What can hang from each mark:
k653: k455 k715
k8: k20 k339 k455 k653
k455: k8
k383: k8 k339 k455
k715: k20 k653
k20: k715
k339: k8

Known rows, with every way that one mark hangs from another:
k339[k8]: [ 4.5 -1.1 -8.4 -6.9  2.9 -3.4  2.0  8.3 -4.6 -3.2  5.5 -2.4  6.2 -8.7
  0.3  4.6  4.3 -2.2 -4.6  3.6  4.5 -7.1]
k455[k8[k20 k339 k653]]: [ 23.0   4.4 -14.5 -18.5 -16.1  13.0 -49.1   8.8   2.8 -21.5  -8.3  -2.5
  -5.5   1.6   9.7   4.8  13.9   7.0 -23.1 -11.1 -12.1  -3.5]
k653[k455[k8] k715]: [  0.7   1.4   3.0 -10.8  -0.1   1.8 -44.0  17.4 -15.0   9.0   5.2  -1.8
 -15.5 -16.4  -5.3   1.4  -4.3 -10.3   8.9   1.9   9.5   0.3]
k455[k8[k20 k653]]: [ 16.5   4.8  -2.8  -2.1 -10.4  15.0 -40.1  10.2  -1.8  -8.3   0.7  -1.9
  -9.2  -2.1  13.6   3.5   2.8   4.6 -16.4 -10.8  -8.6   5.0]
k715[k653[k455]]: [ -6.6  19.0  -2.1   6.3  -5.5  -2.9 -22.1   3.0  -1.5   9.1   3.0   3.7
  -4.9 -11.6   0.6  -5.6  -9.5  -0.4   7.3  -7.6   1.0  -6.8]
k383[k455]: [ -7.5   2.4  -4.4   1.7  -0.6  -2.2  -3.1   6.6   4.3  -4.1  -2.4   7.6
   0.3   7.1 -10.3   4.0  -4.2   0.5  -6.8  -0.4   3.3  -3.1]
k383[k8[k20[k715] k339 k653]]: [ 24.8   9.4 -25.1 -22.5 -24.1   7.6 -26.7   6.5   7.2 -30.8 -26.1   2.0
  -2.9  23.9 -10.2   2.2  21.4  24.1  -5.4 -26.8  -0.9   8.0]
k339[k8[k455]]: [  3.5  -0.7   0.8  -8.1  -0.8  -9.9  -3.4   6.5   0.7 -21.6  -0.9  -2.0
   0.8  -2.2 -10.7  -3.0   7.1   4.2 -13.1   8.7   0.8 -11.8]
k339[k8[k20]]: [  7.8  -4.8  -3.5 -17.6  -0.6  10.0   4.0  15.7 -12.3  -3.7   5.6   1.1
   1.4  -3.8  14.1   8.5   1.1  -6.1 -14.7  -4.3   7.7  -6.5]
k383[k339[k8[k455]]]: [ 13.0   4.8 -11.3 -23.4  -4.4 -21.8  -1.1  10.6   3.5 -28.5  -8.9   1.5
   8.4  -4.7 -16.7 -10.0  13.4   6.6  -7.4   8.9  -1.3  -6.7]
k8[k20 k339]: [  9.8  -4.7  -6.6 -27.6  -8.7  11.3  -7.8   6.4  -3.6 -12.8  -7.4   1.5
  -1.2   8.8   9.4   4.6   7.5  -1.1 -17.3  -7.9  -1.5  -7.7]
k20[k715]: [ -0.4  -1.3  -6.7  -0.8  -5.8   2.8  11.0  -0.2   3.0  -2.6   0.1  -2.6
  -4.2  11.6 -11.2   1.8  -4.4   7.5   1.8  -3.1   7.4   2.9]
k383[k339 k455[k8[k20[k715[k653]]]]]: [  4.5  11.2 -18.5 -14.2 -18.8  -0.2 -20.4  16.3   7.8  -6.7   0.5  10.1
   0.2   7.8  -1.3  -1.5 -14.9   4.2 -11.8 -12.1   2.7  -5.7]
k8[k20 k339 k653]: [ 17.3   5.0 -15.4 -22.1 -16.7  11.9 -28.6   5.1   3.8 -21.8 -15.8   0.4
  -3.0  11.9   6.9   5.1  12.1   8.2 -18.1 -18.2  -8.9  -2.8]
k20[k715[k653[k455[k8]]]]: [ -2.4  16.9  -7.4   8.7 -10.5   1.5 -31.0   6.5   1.3   7.6  11.6  -1.9
 -11.1  -7.9  -8.8  -4.0 -12.3   6.8   4.4  -5.4   5.1  -5.4]
k8[k20[k715] k339 k455]: [  8.2  -5.7  -4.1 -30.4 -17.5   6.5   0.0   4.0   4.6 -33.8 -13.6  -1.6
 -11.8  26.9 -13.7  -2.3   6.7  11.5 -24.9  -7.1   2.7  -8.6]
k20[k715[k653[k455]]]: [ -7.9  17.5  -8.1   5.2 -11.5  -0.7 -10.5   1.9   2.3   6.4   3.4   2.1
  -9.3   2.1 -11.2  -3.8 -14.0   7.6   9.1 -12.2   8.0  -4.7]
k715[k653[k455[k8]]]: [ -1.7  18.2  -1.1   8.9  -4.8  -1.4 -41.9   7.1  -1.9   9.9  11.3   0.1
  -6.4 -20.3   3.2  -6.1  -8.4  -1.2   2.5  -1.9  -1.7  -8.8]
k653[k455[k8[k339]] k715[k20]]: [ -8.7  13.3 -16.5 -38.8  -0.1  -5.3 -47.9  15.2 -16.2  -3.2   2.6  -4.1
 -14.3 -15.0  -1.7   6.1  13.7 -15.5   8.3  -8.9   9.4 -23.1]
k383[k8]: [  8.4   5.7  -4.1   0.6  -1.4  -6.7  -9.6   2.4  -0.9  -5.3 -10.4   4.8
   4.3   0.1  -5.5  -4.6  12.7   8.6  10.9  -4.9   1.0   8.3]
k339[k8[k20[k715] k653[k455]]]: [ 12.3  13.1 -16.5 -12.7 -14.5  13.2 -18.3  21.4  -7.7 -13.5  -1.5   0.9
 -15.3   3.5  -9.9   9.9   2.5  12.5  -9.4 -21.2  13.0   5.7]

Rows:
[ -6.2  16.2 -29.6 -28.7  -9.8  -6.4 -62.4  11.7   2.4 -20.3  -9.2  -0.8
  -6.6   1.8  -3.5  12.3  12.5  -5.6  -4.4 -16.4  -1.7 -24.3]
k383[k455[k8[k339 k653[k715[k20]]]]]
[ 14.5   5.1  -1.1 -12.9 -13.5   4.0 -22.6  12.2  -0.4 -31.2  -9.1  -0.9
  -5.6   5.4   1.1   0.8   8.7  10.3 -24.5  -9.5  -3.7  -5.2]
k339[k8[k20 k455 k653]]
[ 15.7   4.6 -11.6 -11.2  -9.4  10.6 -18.0  14.4  -5.1 -13.4  -2.7  -1.1
  -1.2  -1.0  12.2   9.8   5.3   4.1 -15.3 -14.0  -0.3  -0.4]
k339[k8[k20 k653]]
[ 12.6   3.3  -5.3 -26.0  -7.1  12.9 -37.7  18.6 -11.2  -8.7   2.1   2.0
 -12.3  -7.6   1.2   2.9  10.2  -2.3 -18.5  -4.3   1.9  -4.9]
k653[k455[k8[k20 k339]]]
[ 15.0   4.5 -24.3 -36.3 -15.4  -3.0 -32.1  30.1  -4.6 -19.7 -17.6   9.2
   2.2   4.1  -1.2  10.7  -0.7  -3.1  -7.7 -15.2   6.6  -1.9]
k383[k339[k8[k20 k653[k715]]] k455]
[ 19.3   6.6  -7.2 -27.6 -18.5  -9.9   1.7  11.7   3.5 -32.8 -24.4  10.0
  -3.3  20.6 -21.7 -13.9  13.6  20.6  -1.6 -12.3   5.8  12.8]
k383[k8[k20[k715] k455] k339]
[  7.3  13.5  -7.4  -6.0 -17.8  16.5 -18.8  13.2  -3.1  -9.3  -6.4   3.0
 -21.4  12.4 -10.9   5.3  -1.9  13.5  -5.3 -25.0   9.2  13.8]
k8[k20[k715] k653[k455]]
[ 13.2  -2.2   1.1 -25.4 -14.5   3.7 -34.8  17.5  -7.3 -26.1 -13.1  -3.3
 -10.6   6.1   3.2   4.0   1.1   0.2 -15.2 -10.1   1.8  -7.3]
k339[k8[k20 k455 k653[k715]]]
[  9.9   1.7  -5.0 -13.9 -10.5  -9.3 -37.2  10.1  -0.2 -26.4 -14.4  -6.9
  -5.2   0.7 -10.5   0.3   5.3   4.2  -4.9  -1.7  -1.1  -8.6]
k339[k8[k455 k653[k715]]]
[-24.4  31.6  -8.7  -5.2  -1.6  -6.8 -17.3   0.4  -6.1  10.3   9.2   3.9
  -7.2 -13.6   7.8  -1.8  -2.4  -8.2  13.4 -19.8   5.0 -21.3]
k715[k20 k653[k455]]
[ -7.9  24.0 -24.6 -33.9 -10.1  -6.0 -48.9   9.1  -7.8 -13.7 -14.8  -1.9
 -14.8  -1.9  -6.8   7.0  16.0  -5.7  11.9 -25.5   4.8 -17.7]
k8[k339 k653[k455 k715[k20]]]
[ 15.4   3.9  -8.6  -2.9 -16.6  17.1 -28.7   9.3   2.4 -11.7   0.3  -3.7
 -13.6  10.3   2.3   5.3  -1.1  11.5 -14.8 -15.6  -1.6   8.0]
k455[k8[k20[k715] k653]]
[  8.7  18.0 -16.0  -1.3  -5.4  -1.7 -31.9  14.9  -3.9 -10.2  -1.9  -0.7
  -5.4 -12.4 -11.2   4.4  10.1   8.9  -0.4  -8.1   3.1   1.6]
k339[k8[k653[k455]]]
[ 11.1   1.9  -8.6 -25.1 -17.4  -8.2 -47.9   0.9   8.4 -35.7 -27.2  -6.5
  -7.6  14.0 -15.5  -3.8  11.8   8.5  -7.6  -5.0  -9.6 -11.0]
k8[k339 k455 k653[k715]]
[  9.6  -4.7   2.5 -30.0 -11.1   3.7 -12.1   4.9   1.2 -31.4 -13.2   1.3
  -6.6  14.9  -2.3  -4.6  11.0   3.9 -26.0  -3.3  -5.1 -10.8]
k8[k20 k339 k455]
[  5.3  11.2 -12.1  11.4  -9.0   0.0 -45.3   8.8  10.9 -13.3  -3.0   3.3
  -3.5  -0.4  -9.4   5.0   2.3   8.9 -12.5  -2.5  -7.9   1.2]
k383[k455[k8[k653]]]
[  4.6   3.5   3.4  -8.1 -13.3  -6.0 -38.0   1.1   4.7 -22.2 -19.2  -4.5
 -10.7   9.4 -12.0  -4.7   0.9   5.9  -0.2  -5.2  -5.5  -1.2]
k8[k455 k653[k715]]
[  4.8  17.8 -13.9  -8.0  -9.2  -2.8 -51.7   5.9   1.5  -3.0   4.3  -2.3
  -2.8 -15.7  -1.0  -5.5   2.9   0.9  -4.6  -2.0  -5.8 -17.3]
k715[k653[k455[k8[k339]]]]
[ 15.0   3.6 -18.1 -12.0 -14.9  12.8  -7.7  13.2  -1.6 -16.6  -3.0  -2.6
  -5.4  10.4   0.6  10.9   0.9  11.9 -13.4 -18.1   6.7   1.6]
k339[k8[k20[k715] k653]]
[ -5.1  14.8 -15.8 -35.3 -13.8 -12.7 -42.0  -1.4   3.8 -34.5 -21.6  -5.9
 -10.3  10.5  -7.2  -0.2  18.7   0.1  -1.1 -17.0  -5.3 -24.8]
k8[k339 k455 k653[k715[k20]]]
